Each row comes from the steps of one walk. Every step used is in the known rows, and no mark comes twice. Write the walk behind each row, first mark first.
Known rows
x -> s -> t: -18,3,35,-5,-46,25,17,15,8,-26,14,5,21,14,-31,61,70,18,-4,11,2,10,5,0,-23,-1,33,2,-13,10,-21,-2,-12,4,12,-5,23,-4,4
u -> h -> k -> f -> n -> e -> c -> r: 30,-17,-1,7,14,5,-3,-25,27,38,1,-20,13,27,6,-9,-46,21,30,-19,8,8,-30,32,-7,-11,-16,3,-37,44,32,39,12,73,63,-14,-33,-2,-34
f -> k -> h -> a: 33,19,7,10,-26,18,1,-5,7,45,39,-16,9,17,29,-1,-8,16,26,-16,12,14,-25,10,11,-15,-16,27,35,39,13,31,-23,29,1,-6,-60,15,-5
l -> c: 15,-14,5,18,-4,4,-37,-16,6,39,27,0,7,9,-12,35,-4,23,56,13,5,4,4,0,-39,5,4,-18,8,-12,-7,-5,23,-8,5,-2,4,12,-4
z -> t -> s: 3,-33,34,4,-39,5,-4,17,-20,-9,2,-5,-6,8,-50,4,14,22,22,35,15,8,9,2,15,-11,-2,-11,7,6,-9,11,-67,0,19,3,-42,2,1
u -> h: 10,-1,6,-16,-3,17,9,3,2,1,11,-9,-3,-5,4,-10,-25,13,8,-1,-2,-1,-9,13,-6,1,-16,11,13,4,-15,33,-8,25,-3,-17,-34,-6,11
u -> h -> k: -7,-18,6,8,5,23,12,-10,5,-6,21,-15,-5,1,-6,-9,-33,-21,8,-22,-8,4,-7,9,-3,-10,0,0,-6,41,-11,29,-5,18,9,-23,-36,-9,3
f -> k -> h: 40,12,11,-5,-6,24,-1,-5,3,38,25,-15,10,9,15,4,-16,17,5,-21,4,8,-25,11,6,-10,-12,35,54,36,13,23,-21,24,-8,-3,-35,8,-5
d -> z -> t: -15,-28,8,2,-3,17,-3,12,-2,9,-16,-31,-2,-6,-14,-3,-65,34,28,29,19,-1,28,4,24,-10,3,-12,37,44,-6,-9,-12,3,9,-5,-20,-4,7
c -> e -> x -> s: 29,-33,6,1,-51,-7,12,-11,28,-17,-43,13,-2,4,1,51,12,0,-11,17,12,9,-12,33,6,19,1,-14,-6,-4,-84,-19,6,33,18,-2,0,5,-24
w -> n -> e: 13,26,-21,-7,16,17,-25,-2,17,11,-54,-16,10,10,4,-8,-16,9,29,-18,-2,1,10,22,25,16,-14,4,-21,55,65,-14,65,13,57,1,-21,3,-20
z -> t -> s -> x -> e -> c: 13,-44,27,18,-49,2,-17,10,-28,-4,-30,0,16,-14,-46,-8,5,33,34,42,17,15,2,6,35,1,19,-21,7,-15,-45,12,-60,22,18,-5,-38,5,-6
e -> x: 25,-18,3,1,-7,-16,-10,-6,6,-8,-4,1,5,-7,10,33,-29,-6,-5,-2,8,-10,-9,54,11,-5,-14,-8,1,-18,-55,4,2,-8,-5,1,-3,2,-8
t -> s: 0,-8,4,3,-42,4,8,1,-17,-7,5,1,-12,7,-8,5,22,24,10,10,3,5,26,2,-8,-11,-4,-10,-17,-2,-16,7,-77,-13,12,10,-16,-1,-12
c -> e -> x: 30,-33,-1,9,-6,-15,-2,-14,27,-14,-52,9,-1,-10,3,15,-30,-7,-11,6,18,2,-17,37,7,21,-1,-15,1,-16,-75,-21,14,30,11,3,14,9,-22
d -> z -> t -> s -> x -> e -> c: -4,-44,6,16,-35,16,-10,6,-19,14,-43,-25,10,-23,-16,-9,-57,63,45,44,26,9,37,11,37,-4,19,-29,26,24,-46,-2,-55,10,15,-6,-27,-3,-12
d -> z -> t -> s -> x -> e -> n: -13,-37,7,4,-25,19,-5,11,-23,-9,-44,-34,2,-37,-13,-19,-61,63,45,37,20,4,34,19,42,-11,14,-29,16,28,-42,-7,-46,16,33,-6,-41,-6,-10
r -> c: 7,-23,3,20,-8,5,-25,-34,-5,49,24,-6,-16,13,6,4,4,2,-40,-1,7,12,-20,-24,36,16,12,-7,-2,-11,-6,-4,-8,-2,-3,3,20,26,19
d -> z -> t -> s -> x -> e -> c -> r: 4,-45,8,23,-36,16,-4,4,-14,10,-46,-18,7,-18,-14,-12,-60,62,46,47,34,11,34,7,28,2,29,-28,46,29,-44,9,-45,58,14,-1,-25,6,-33
w -> n -> e -> x -> s: 29,14,-15,-12,-23,13,-19,-5,21,3,-48,-13,11,15,8,44,-1,12,27,-12,0,1,5,55,31,11,-21,-2,-25,54,24,-10,60,10,60,-5,-35,1,-26
s -> x -> e: -7,0,-10,9,-17,5,0,-2,-21,-16,-50,3,22,-41,-3,-37,-27,2,19,8,-8,22,-11,-31,34,13,35,-15,-4,-26,-44,-5,10,39,-2,-15,0,-2,9
l -> c -> e -> x -> s: 38,-41,10,19,-45,-1,-27,-26,29,24,-7,9,4,11,-12,76,6,23,47,28,15,11,-5,28,-36,20,6,-29,4,-14,-75,-20,28,19,20,-5,6,16,-23
h -> k -> f: -13,-22,-6,14,30,-23,4,-23,6,6,16,-16,3,9,-12,10,-14,-38,3,-35,-8,15,-5,1,-9,-26,7,-34,-88,44,14,-5,1,-6,45,1,0,-1,-2
a -> h -> k -> f -> n -> e -> x -> s: 2,5,-4,-7,-31,19,20,-22,-1,19,11,-13,13,28,12,42,-48,-3,21,-28,18,29,-26,34,10,-11,-15,-6,-89,37,31,-33,10,7,61,-12,-57,-6,-17
c -> l: 30,-13,4,13,1,-12,38,-4,-2,-20,-16,13,-8,-18,-22,-4,-9,-3,-9,-8,15,-10,-5,1,2,13,22,-1,-31,17,-7,8,-43,18,5,-11,5,33,-7
k -> h -> a: 11,17,-4,-2,-32,7,6,-10,7,14,28,-12,8,10,31,15,-17,15,21,0,12,14,-17,14,-1,-18,-8,4,25,6,3,29,-20,21,8,-5,-63,13,1
e -> x -> s -> t: 11,-15,30,-3,-45,4,3,8,12,-28,7,5,23,5,-16,82,26,8,-6,5,8,-3,-8,54,-8,-6,13,-6,-8,-10,-70,1,-7,-5,6,-3,14,-2,-5
a -> h -> k -> f: -18,-1,-4,2,14,10,23,-20,-15,7,26,-7,4,6,4,12,-52,-31,5,-39,18,27,-15,11,-10,-6,9,-19,-82,30,22,-32,6,3,27,-6,-38,3,-1
z -> t -> s -> x: -2,-32,30,13,-55,3,-5,15,-36,-23,-6,0,8,9,-44,-18,-4,21,34,30,9,11,-1,-8,35,-12,13,-16,4,-8,-39,8,-63,25,14,-8,-35,3,15
x -> e -> n -> w: 10,-9,-20,8,33,-10,-19,7,11,-55,-66,-7,7,-61,0,-7,0,21,6,15,2,5,3,31,23,20,-1,-8,-34,-4,3,-3,17,-16,44,1,-29,-7,-40
u -> h -> k -> f -> n: 6,-18,6,4,8,11,9,-18,5,11,29,-28,2,7,0,-7,-46,16,17,-25,-10,4,-27,15,-5,-23,-18,5,-57,38,3,27,-4,25,52,-21,-41,-13,6
t -> z: 21,-7,-1,1,-27,-6,1,-13,-11,7,2,-22,-4,-7,-33,2,-9,34,23,6,11,3,56,3,3,5,-5,-5,-4,24,-10,2,12,-1,10,-1,-10,7,2
z -> d: -55,-21,-5,5,-4,2,-9,-3,-5,-8,3,-9,-7,10,-14,-48,8,-2,-3,-12,3,-5,-6,3,82,-7,-13,-4,9,19,13,-1,4,-2,13,-3,22,2,15
r -> c -> e -> x -> s -> t -> z -> d: 3,-62,21,29,-49,3,-24,-43,12,22,-7,-12,-9,14,-36,23,15,23,-41,4,30,18,-7,9,69,32,21,-21,-7,2,-78,-22,4,22,24,3,56,36,11
w -> n: 9,5,-9,13,10,21,-17,-6,-3,-8,-15,-7,3,-7,8,8,-8,18,11,-19,-7,-10,5,27,17,14,-3,4,-18,48,12,-9,58,12,37,-1,-23,2,-10
h -> u: -16,-31,1,0,63,-5,1,-12,1,-33,20,-2,-12,15,-14,12,12,15,5,9,10,4,17,9,10,1,20,-5,-26,47,3,5,11,-4,2,-12,-9,-9,-7
h -> k -> f -> n -> w: -3,-20,-15,44,17,-16,-7,-21,4,-23,7,-18,12,23,-7,-5,-31,3,16,-30,-14,11,-23,-1,10,-24,-11,-8,-106,45,28,-10,3,-13,74,-6,-8,-9,-10

Write each row's walk
24,-26,-18,21,23,-20,-14,-5,24,-65,-67,7,1,-11,6,-22,-10,16,-1,4,12,-7,-12,39,16,29,-5,-7,-34,-5,-32,-27,22,25,48,2,1,4,-41 => c -> e -> n -> w
22,-18,30,-2,-58,0,5,-1,7,-25,9,-7,20,2,-33,82,22,25,5,9,13,-1,22,55,-8,-3,8,-8,-11,3,-76,3,-1,-8,10,-5,9,1,-4 => e -> x -> s -> t -> z
14,14,7,-28,-26,-1,-8,9,33,1,-44,-7,28,24,-16,45,12,-6,16,5,13,10,-1,37,4,-2,-4,-5,-11,1,14,-4,4,-1,28,0,15,0,-16 => n -> e -> x -> s -> t
38,-41,25,23,-46,1,-30,-26,24,16,-8,-1,15,3,-45,81,4,45,56,27,25,11,21,32,-49,25,23,-30,0,-8,-84,-22,32,19,24,-1,30,22,-18 => l -> c -> e -> x -> s -> t -> z
-33,-11,31,-2,-65,21,13,5,-3,-23,17,-13,15,15,-59,38,68,37,11,8,10,9,35,5,19,-3,23,-3,-11,35,-20,-2,-2,1,25,-6,28,1,11 => x -> s -> t -> z -> d
32,-51,23,26,-49,2,-19,-41,16,26,-8,-7,-7,10,-28,49,12,24,-38,11,26,19,-3,8,26,35,28,-18,-11,-9,-84,-23,2,22,16,4,45,33,4 => r -> c -> e -> x -> s -> t -> z
19,16,2,-8,-9,20,-21,4,23,-10,-50,-11,27,13,-10,46,3,16,24,-16,4,0,3,59,16,12,-4,0,-28,48,18,-12,59,10,59,0,-4,3,-22 => w -> n -> e -> x -> s -> t
52,-33,3,28,4,-21,5,-17,10,18,-11,18,10,-5,-9,17,6,17,-5,1,26,-21,-9,47,2,20,15,-3,-22,4,-21,14,-36,9,3,-5,12,29,-31 => e -> c -> l
27,11,-14,-23,3,-16,-17,1,28,16,-52,-10,14,15,3,6,-33,-17,20,-3,12,4,-5,38,19,-1,-25,-7,-4,-5,28,-4,13,-4,20,3,-1,3,-17 => n -> e -> x
35,-34,-9,37,14,-13,-48,-21,24,-13,-29,6,8,0,-7,20,-12,35,54,16,13,-1,-7,32,-25,30,2,-25,-20,-13,-32,-26,40,13,43,-2,7,16,-36 => l -> c -> e -> n -> w
49,0,-13,-3,11,-19,-8,-10,32,39,-58,4,18,17,-11,-7,-4,3,18,0,27,-3,-3,32,10,20,-1,-2,-21,13,54,5,-19,11,27,-1,13,25,-36 => n -> e -> c -> l
0,-5,-10,4,-2,1,-11,-3,-19,-27,-52,-2,23,-52,8,-37,-23,18,20,4,-4,7,-18,6,42,11,32,-14,-14,-26,-51,-5,23,41,20,-16,-12,-4,-5 => s -> x -> e -> n
30,14,-7,0,-22,10,-22,-4,16,26,-30,-15,15,20,14,-6,-43,51,27,8,4,-8,-29,31,32,-6,-38,32,-4,-2,38,-6,16,7,51,-2,-13,-10,-21 => f -> n -> e -> x
-20,-9,-1,-12,43,24,22,-13,-18,-24,29,4,-7,10,4,14,-31,11,6,-4,31,19,4,19,5,15,20,3,-33,33,13,-23,16,3,-7,-14,-45,-4,-5 => a -> h -> u
39,-28,-2,16,12,-9,5,-11,16,16,-55,9,8,-58,-18,16,8,16,-5,21,22,6,0,24,5,32,28,-12,-18,0,-11,12,-24,3,12,-2,-1,22,-41 => x -> e -> c -> l
31,-33,6,32,-7,-4,4,-39,-5,34,12,5,-21,-2,-11,0,-3,0,-46,-8,17,5,-24,-20,38,27,29,-8,-28,3,-11,1,-42,13,1,-6,24,50,14 => r -> c -> l
1,-18,2,-5,21,0,11,-14,9,6,23,-25,0,3,-5,-4,-37,-16,10,-29,-9,9,-14,14,-12,-21,-8,-14,-57,37,-6,29,-6,21,33,-19,-34,-7,7 => u -> h -> k -> f
-6,-29,26,1,-60,0,0,-1,3,-28,8,-11,17,7,-40,56,26,23,4,3,16,-4,20,57,35,-7,2,-11,-7,12,-69,2,1,-7,18,-7,20,1,3 => e -> x -> s -> t -> z -> d
0,2,-2,-4,-24,17,-26,-4,15,-9,-48,-28,21,14,-34,23,2,31,35,-19,13,-2,27,61,59,11,-12,-5,-24,71,21,-14,69,10,72,-3,1,7,-13 => w -> n -> e -> x -> s -> t -> z -> d
30,14,1,-8,-22,17,-21,-2,17,-6,-50,-24,24,8,-25,49,-3,32,37,-14,10,2,34,59,18,15,-6,-2,-29,60,15,-12,66,11,65,-1,-10,6,-20 => w -> n -> e -> x -> s -> t -> z
38,-23,4,28,3,-11,-16,-15,17,27,-2,20,11,17,14,16,9,21,4,11,26,-9,-9,39,-12,18,14,-2,34,-1,-11,24,14,70,-2,8,11,16,-58 => e -> c -> r
29,9,-15,-12,11,-13,-31,-7,32,51,-49,-4,21,29,4,-4,2,7,24,4,18,3,0,30,10,11,-16,-2,-2,2,57,1,8,-1,23,7,9,3,-33 => n -> e -> c
30,-51,8,19,-49,-1,-18,-43,20,35,-9,4,-19,16,6,43,14,3,-48,14,17,19,-30,3,39,31,12,-17,-7,-15,-74,-19,-2,24,11,1,20,27,-1 => r -> c -> e -> x -> s
22,-48,24,25,-35,5,-19,-35,22,22,-10,5,-4,13,-10,47,17,7,-51,8,21,19,-35,8,25,33,30,-16,-9,-20,-79,-23,-6,25,11,3,50,31,3 => r -> c -> e -> x -> s -> t
-38,-12,27,13,3,6,-9,4,-7,-23,1,-23,21,-5,-70,-23,3,34,12,-12,20,-2,36,12,26,3,25,-3,-3,19,-6,-5,9,-3,15,4,65,10,19 => s -> t -> z -> d
-2,1,5,-24,-42,-4,-11,3,25,1,-42,-22,21,26,-41,21,12,10,28,1,21,9,23,42,47,-2,-14,-10,-10,24,16,-5,12,-1,40,-2,21,5,-8 => n -> e -> x -> s -> t -> z -> d
8,-19,-5,18,-54,1,-5,-8,-29,-3,-35,7,14,-20,-6,-16,7,36,27,21,6,16,15,0,19,4,22,-23,-18,-26,-59,8,-69,12,10,1,-12,1,-19 => t -> s -> x -> e -> c
10,-51,21,27,-48,3,-34,-26,21,13,-5,-6,14,7,-53,56,7,43,54,19,27,9,18,35,-6,23,14,-34,6,2,-78,-23,35,17,31,-3,41,23,-11 => l -> c -> e -> x -> s -> t -> z -> d
27,-43,-11,38,10,-12,-38,-36,15,-3,-30,0,-15,6,11,-14,-4,15,-40,1,16,7,-31,7,48,40,7,-13,-29,-14,-32,-27,9,19,35,4,22,28,-15 => r -> c -> e -> n -> w
37,8,-13,-2,10,-13,-23,-8,37,45,-51,5,19,34,7,-8,-2,5,27,8,28,6,-2,27,-2,17,-5,-2,24,9,61,14,22,59,22,10,10,16,-58 => n -> e -> c -> r
5,-37,28,5,-38,4,-12,16,-32,-28,-31,-7,10,-29,-43,-18,1,35,33,36,13,9,1,14,43,-5,17,-20,-4,-11,-41,9,-50,28,35,-6,-52,1,-4 => z -> t -> s -> x -> e -> n
27,-38,26,23,-32,4,-29,-18,31,12,-7,10,19,7,-28,79,8,28,43,22,19,11,-9,30,-50,22,25,-27,0,-21,-79,-22,26,19,18,-1,35,18,-19 => l -> c -> e -> x -> s -> t
